In the rows, 128 means zero.
Known rows, with every way that one mark hangs from another:
(V (Y E Q)): 137,130,97,118,145,120,107,142,162,137,135,100,134,162,105,92,136,123,139,152,164,115,140,147,148,144,89,98,111,156,84,102,132,129
(C (G D K (R (S M)))): 145,135,78,128,160,151,138,143,151,138,119,112,106,127,141,137,154,99,122,152,182,131,163,142,138,145,118,81,122,142,95,120,115,121
(K (G C D (R S))): 153,134,76,135,151,152,139,139,143,138,102,118,110,114,138,132,150,98,115,149,178,122,162,142,135,141,118,74,117,147,86,118,123,111
(Z (G C D (R (S M)))): 150,142,78,130,169,141,146,135,158,138,131,129,111,96,144,141,146,98,134,152,178,131,142,132,147,143,132,80,122,148,96,110,120,102
(X (Z (G C K (R S)))): 151,132,74,118,154,157,128,134,149,138,125,121,97,111,117,141,143,109,138,144,181,129,156,124,137,134,126,87,131,155,106,109,112,108
(A B (G D) T): 114,130,107,117,157,135,127,144,155,125,81,111,119,156,149,137,149,92,113,186,141,120,140,159,142,155,87,108,111,147,88,109,122,132
(Y V (Z (G K R))): 155,127,81,126,163,128,129,137,157,162,123,117,111,130,122,134,148,105,140,164,173,126,120,116,141,148,117,84,132,160,86,109,120,118
(B N): 134,133,97,110,129,124,118,154,134,141,103,106,145,134,109,118,139,109,126,148,169,121,136,137,130,167,105,115,100,138,95,105,114,130
(Y Z): 148,129,99,115,154,127,124,141,148,158,108,104,129,137,122,112,136,111,133,154,167,119,126,139,134,160,97,114,117,150,94,107,124,131
(G R): 143,128,95,113,151,129,129,143,145,144,104,121,124,117,133,120,144,111,134,155,170,122,143,137,135,154,125,96,114,143,107,101,118,121
(F B): 143,130,111,97,144,133,130,168,148,155,94,118,127,129,123,105,136,115,126,156,173,117,141,143,135,164,109,120,97,136,109,107,110,120
(V (Y Q (Z (G K R)))): 156,129,82,130,163,125,114,144,156,144,135,120,116,145,120,118,141,114,143,153,171,119,134,137,147,139,105,79,127,162,89,102,131,128
(Y E): 132,130,101,112,140,127,122,134,161,147,117,95,133,138,111,100,138,120,135,154,168,118,138,142,140,155,101,105,111,146,88,109,123,122
(X (Z G)): 143,125,90,107,145,140,125,138,147,148,123,113,108,120,113,126,138,113,139,146,167,122,134,137,133,148,114,118,116,154,102,107,107,122
(Z (G K)): 146,133,81,117,155,133,126,140,155,144,118,130,119,125,125,125,147,109,137,153,177,122,140,134,136,151,122,104,120,149,91,110,109,116
(U (B N)): 132,131,91,107,137,123,131,149,140,132,95,98,150,142,111,113,136,115,122,150,170,130,137,147,138,171,105,118,110,131,107,100,113,136
(A (B F) (G C) (T (M S))): 112,121,105,108,147,139,106,159,151,106,94,116,114,166,167,143,143,90,112,188,143,116,144,154,139,161,94,113,113,160,95,108,122,137
(T (A (B F N) (G C R))): 132,121,95,124,139,124,111,157,141,115,89,116,128,149,139,132,149,106,114,180,151,120,152,142,150,168,114,86,129,139,108,102,126,130
(C (G D)): 149,128,93,123,148,138,129,152,149,145,109,102,111,141,133,125,146,108,123,157,167,118,147,157,131,155,105,112,110,140,86,120,119,126
(S M): 128,132,98,104,156,125,129,145,150,138,127,116,137,128,128,103,141,103,138,149,173,120,137,141,146,163,115,126,111,142,104,103,108,131
(V (Y E Q (Z G))): 147,128,91,128,153,120,112,136,166,150,143,98,124,156,106,102,135,122,146,153,167,117,123,142,149,142,87,85,122,165,75,106,138,130
(F (B N)): 138,132,109,100,130,130,126,175,138,152,92,111,136,128,112,113,136,113,123,152,175,119,137,137,133,170,107,115,92,132,107,109,109,124
(X (Z (G R))): 145,124,87,110,147,142,128,138,145,148,122,118,101,109,121,133,141,112,141,147,169,125,137,133,134,144,125,101,121,153,107,105,108,119
(Y E Q V (Z G)): 149,135,95,122,152,115,118,128,178,168,153,84,127,156,98,103,146,113,152,155,162,120,109,125,151,140,88,82,130,169,64,115,140,124
(C (G K)): 148,126,85,119,147,144,119,151,147,139,109,109,112,151,122,121,150,111,129,154,179,117,161,146,129,152,108,110,119,143,89,119,114,129
(V (Y E)): 134,121,95,120,144,125,115,142,156,138,121,104,129,150,110,101,132,125,131,160,168,117,139,146,143,153,95,105,106,151,88,101,124,126
(Y E Q (Z (G C D R))): 159,145,90,138,159,129,126,128,176,155,148,92,111,124,121,117,146,113,151,150,167,120,126,134,155,130,110,54,138,159,75,121,150,111
(A B (G C) (T M)): 109,126,105,109,158,137,114,146,154,112,96,114,116,164,158,127,145,89,124,187,146,113,152,154,142,152,89,111,118,150,88,109,125,130
(A (G C K)): 141,130,84,119,154,144,119,138,150,127,102,119,117,147,126,124,152,107,119,165,174,121,165,143,149,145,108,100,124,142,98,109,124,121
(T A (M S)): 125,139,99,94,146,115,100,133,150,131,125,112,118,144,159,115,128,107,127,171,139,111,139,158,136,167,93,132,108,142,103,101,109,128
(Z G): 145,129,89,114,152,127,130,140,153,149,117,125,124,123,125,121,142,110,138,153,170,120,130,139,133,157,117,114,112,150,91,107,112,120
(P (B N)): 133,128,92,116,139,131,128,144,134,133,88,123,148,148,109,117,139,110,118,154,170,116,127,129,133,165,106,121,97,132,90,113,110,126
(Q Y): 144,122,103,107,149,130,117,147,145,150,104,118,140,128,129,102,127,106,133,145,161,115,154,136,136,153,102,106,107,140,91,102,117,124
(T (A B (G C)) (M S)): 117,133,100,108,152,126,94,130,154,110,114,115,107,159,166,119,136,98,120,188,136,111,149,159,147,168,89,123,116,141,95,103,118,131
(Q (Y E V (Z (G C)))): 152,121,96,125,154,130,119,134,164,163,130,99,125,133,113,109,129,109,144,155,165,118,135,117,148,143,94,78,126,155,67,112,133,115
(C (G D K (R S))): 152,134,78,130,155,151,135,143,150,141,108,111,105,130,139,140,152,104,119,154,179,129,164,144,131,144,114,79,120,143,92,121,118,118
(P B): 138,126,94,114,153,134,132,136,145,137,90,130,138,150,120,109,139,112,122,157,169,114,129,134,134,159,108,127,103,136,92,111,111,122

Rows:
145,119,87,133,154,125,122,134,159,150,129,106,115,135,116,117,134,123,139,162,173,121,124,136,145,148,102,80,120,160,85,104,131,125 | (V (Y E (Z (G R))))
118,130,106,102,154,113,104,141,155,127,112,116,128,150,159,98,133,102,134,176,139,109,140,153,140,170,99,124,116,139,96,103,112,128 | (T (A B) M)
137,120,104,110,144,126,116,139,159,156,119,100,140,140,112,97,129,110,136,153,159,117,145,126,144,148,93,94,111,146,76,106,123,119 | (Q (Y E V))
144,129,98,124,150,120,108,139,163,148,137,91,130,163,105,94,133,123,141,153,164,116,130,144,149,143,81,91,119,161,81,104,139,133 | (V (Y E Q Z))
146,146,85,128,168,146,144,138,154,132,123,119,118,101,146,133,143,97,126,151,176,131,154,134,150,142,127,80,119,141,104,108,125,103 | (G C D (R (S M)))
150,140,95,128,155,116,123,128,181,169,153,83,123,149,107,110,146,110,147,157,156,122,105,129,154,138,90,76,128,166,61,118,141,120 | (Y E Q V (Z (G D)))
114,121,106,119,135,130,124,169,142,121,74,105,135,158,145,150,151,92,100,182,142,125,133,153,140,166,94,96,108,150,93,111,121,140 | (A (B F N) (G D) T)
158,141,73,136,165,145,134,142,158,135,119,135,99,100,144,146,152,105,134,158,178,124,149,132,146,137,144,69,130,143,94,115,120,97 | (Z (G C D K R))
144,122,105,116,149,129,117,135,155,162,114,94,136,132,118,97,123,113,138,148,163,116,142,132,142,149,89,87,117,147,80,110,131,127 | (Q (Y E Z))
152,123,90,128,156,134,117,134,164,161,129,103,122,134,112,112,132,108,143,155,170,119,142,114,150,139,98,73,130,154,68,114,131,113 | (Q (Y E V (Z (G C K))))
123,137,94,112,161,141,137,133,153,127,106,110,112,133,170,151,145,89,111,178,151,127,157,155,143,134,95,78,117,150,100,109,131,115 | (A (G C D (R S)) (T M))
154,137,79,127,159,148,121,147,148,126,108,129,109,118,132,130,151,110,135,156,184,121,169,127,144,139,139,77,132,139,106,108,123,104 | (G C K R)
130,131,97,109,151,138,126,143,148,127,96,109,119,154,133,139,147,103,118,175,159,117,157,154,141,142,90,106,119,150,100,106,130,125 | (A (G C) T)
146,130,93,131,154,122,131,127,174,171,135,88,116,135,113,121,141,111,138,166,162,124,104,127,147,149,97,87,123,160,67,117,130,115 | (Y E V (Z (G D)))
154,134,89,137,158,126,115,138,170,145,146,98,116,149,113,110,136,120,143,155,166,116,128,143,155,136,93,77,124,161,73,111,143,120 | (V (Y E Q (Z (G C D))))
121,122,95,111,153,125,102,150,156,111,105,121,121,163,167,115,145,99,118,185,145,115,156,152,153,163,107,103,131,142,102,108,118,127 | (T (A (B F) (G C K)) M)
148,138,81,124,159,136,132,140,159,146,118,129,113,116,136,133,147,105,130,155,171,124,136,140,140,147,124,96,117,145,88,115,110,110 | (Z (G D K))
150,121,96,128,156,127,127,132,164,170,127,101,122,119,126,117,132,106,140,158,159,123,128,119,149,141,102,64,123,153,71,112,131,114 | (Q (Y E V (Z (G D R))))
149,117,96,123,154,126,123,132,161,169,126,101,125,124,119,112,131,109,144,156,163,121,130,116,146,144,100,69,125,155,73,109,130,118 | (Q (Y E V (Z (G R))))
122,135,85,108,160,147,128,133,151,121,106,117,111,144,159,148,149,92,116,175,164,127,171,145,141,131,99,76,127,153,103,108,126,118 | (A (G C K (R S)) (T M))
153,136,83,139,160,134,126,130,176,159,137,94,107,135,112,128,145,111,138,166,172,124,120,120,154,140,105,74,134,158,67,122,134,105 | (Y E V (Z (G C D K)))
145,130,81,129,148,144,142,136,142,148,98,117,117,116,139,128,149,98,112,149,173,125,152,145,131,147,113,80,110,148,87,115,116,120 | (K (G D (R S)))
96,129,107,104,136,130,104,146,141,113,94,105,124,165,150,141,141,86,115,184,139,118,136,154,132,168,77,118,99,149,86,107,114,146 | (A (B N) G (T (M S)))
147,134,78,118,154,152,135,131,150,147,123,119,98,105,126,145,143,106,131,146,172,133,145,131,137,136,124,86,123,153,104,111,107,111 | (X (Z (G D K (R S))))
135,139,79,115,162,143,135,134,149,136,120,126,127,118,133,124,148,101,130,147,186,134,159,126,142,147,124,84,123,146,109,104,109,119 | (G K (R (S M)))
117,120,101,110,139,118,101,156,146,112,104,111,133,160,157,117,141,98,116,182,140,115,146,151,149,172,101,106,121,140,100,106,121,134 | (T (A (B F N) (G C)) M)
148,140,84,127,159,140,132,144,151,140,104,126,111,108,146,134,151,105,124,158,169,126,150,138,144,143,135,75,121,136,104,111,116,109 | (G D K R)
157,145,79,136,164,149,129,148,153,128,108,127,102,106,146,140,152,105,126,159,176,123,164,134,150,135,142,67,129,135,103,114,125,97 | (G C D K R)
147,135,76,134,156,151,142,140,144,135,112,119,112,111,142,128,150,94,118,147,181,123,161,140,142,143,122,77,118,146,89,117,120,113 | (K (G C D (R (S M))))
107,128,99,112,162,139,134,135,151,121,92,117,124,149,147,136,151,88,120,178,157,129,150,144,142,153,93,94,118,154,99,101,120,137 | (A B (G (R (S M))) T)
128,133,94,122,158,128,114,135,158,125,93,117,117,154,145,121,149,104,114,183,144,119,152,156,153,161,98,103,125,134,97,107,118,127 | (T (A B (G D K)))
128,134,89,124,145,130,104,144,146,113,94,114,124,160,126,124,149,105,118,179,155,116,162,144,151,164,100,99,128,132,97,106,122,128 | (T (A (B N) (G C K)))
148,131,85,132,154,133,129,125,166,159,127,102,111,120,119,123,145,117,144,157,179,125,127,126,143,145,115,66,135,155,84,116,129,119 | (Y E (Z (G K R)))
143,119,105,116,149,125,116,136,159,167,120,92,136,142,112,98,126,110,138,154,159,118,135,122,145,149,85,88,118,151,72,108,130,124 | (Q (Y E V Z))
114,124,101,98,151,127,128,139,147,133,102,113,119,142,163,137,147,96,121,179,149,121,148,156,137,144,98,93,115,152,106,103,122,132 | (A (G R) (T M))
133,133,97,125,158,128,115,138,156,120,95,114,115,151,145,120,146,104,117,184,143,115,152,157,154,160,98,105,125,134,96,106,127,121 | (T (A B (G C D)))
149,139,96,123,151,121,119,127,174,162,146,87,127,144,106,102,143,117,153,146,167,119,118,136,147,142,92,81,129,163,73,117,141,127 | (Y E Q (Z G))
152,136,101,112,157,116,114,142,160,163,133,95,134,162,107,103,143,106,142,153,157,117,118,130,145,147,87,106,123,162,79,106,134,132 | (Y Q V Z)
150,119,103,112,155,125,117,145,149,165,111,107,136,139,121,106,126,103,135,153,158,117,136,124,140,152,90,101,115,150,80,104,124,127 | (Q (Y V Z))
146,126,80,113,149,147,126,138,147,144,122,122,98,110,120,137,145,111,140,148,174,126,145,129,136,139,130,93,127,152,108,108,106,116 | (X (Z (G K R)))
151,131,83,131,147,145,129,148,144,138,101,115,112,127,133,121,148,102,118,152,172,112,155,149,138,147,114,97,113,143,81,121,121,116 | (K (G C D))
157,135,93,117,160,115,119,139,165,165,142,103,126,152,109,113,146,105,148,153,160,119,110,126,145,145,94,99,127,167,74,109,132,128 | (Y Q V (Z G))
159,146,87,127,165,127,122,138,165,158,135,110,118,135,126,120,147,105,142,147,165,120,125,139,147,139,104,84,131,157,80,117,131,123 | (Y Q (Z (G D K)))
153,130,82,131,153,147,130,151,149,140,107,113,99,129,142,138,155,107,124,159,175,122,160,147,134,145,124,81,122,138,93,121,118,119 | (C (G D K R))
157,138,86,120,162,121,116,139,167,162,142,108,123,155,109,117,149,104,147,153,165,121,119,123,147,140,98,92,133,166,74,112,129,124 | (Y Q V (Z (G K)))
100,119,108,103,129,128,104,164,139,112,89,106,131,168,156,146,142,88,106,184,139,121,131,152,133,173,86,113,101,156,93,107,114,150 | (A (B F N) G (T (M S)))
121,135,92,99,147,122,99,125,152,124,119,114,111,155,161,124,138,103,115,180,141,116,151,161,144,161,89,118,116,141,104,104,111,133 | (T (A (G K)) (M S))
152,130,89,133,156,124,111,137,167,144,146,99,119,154,105,105,136,122,147,154,170,115,130,139,153,138,91,82,126,164,75,108,142,123 | (V (Y E Q (Z (G C))))
148,125,89,125,156,138,127,125,160,162,122,106,127,118,123,115,129,108,139,146,175,127,147,120,142,140,99,60,127,153,78,112,128,118 | (Q (Y E (Z (G K (R S)))))
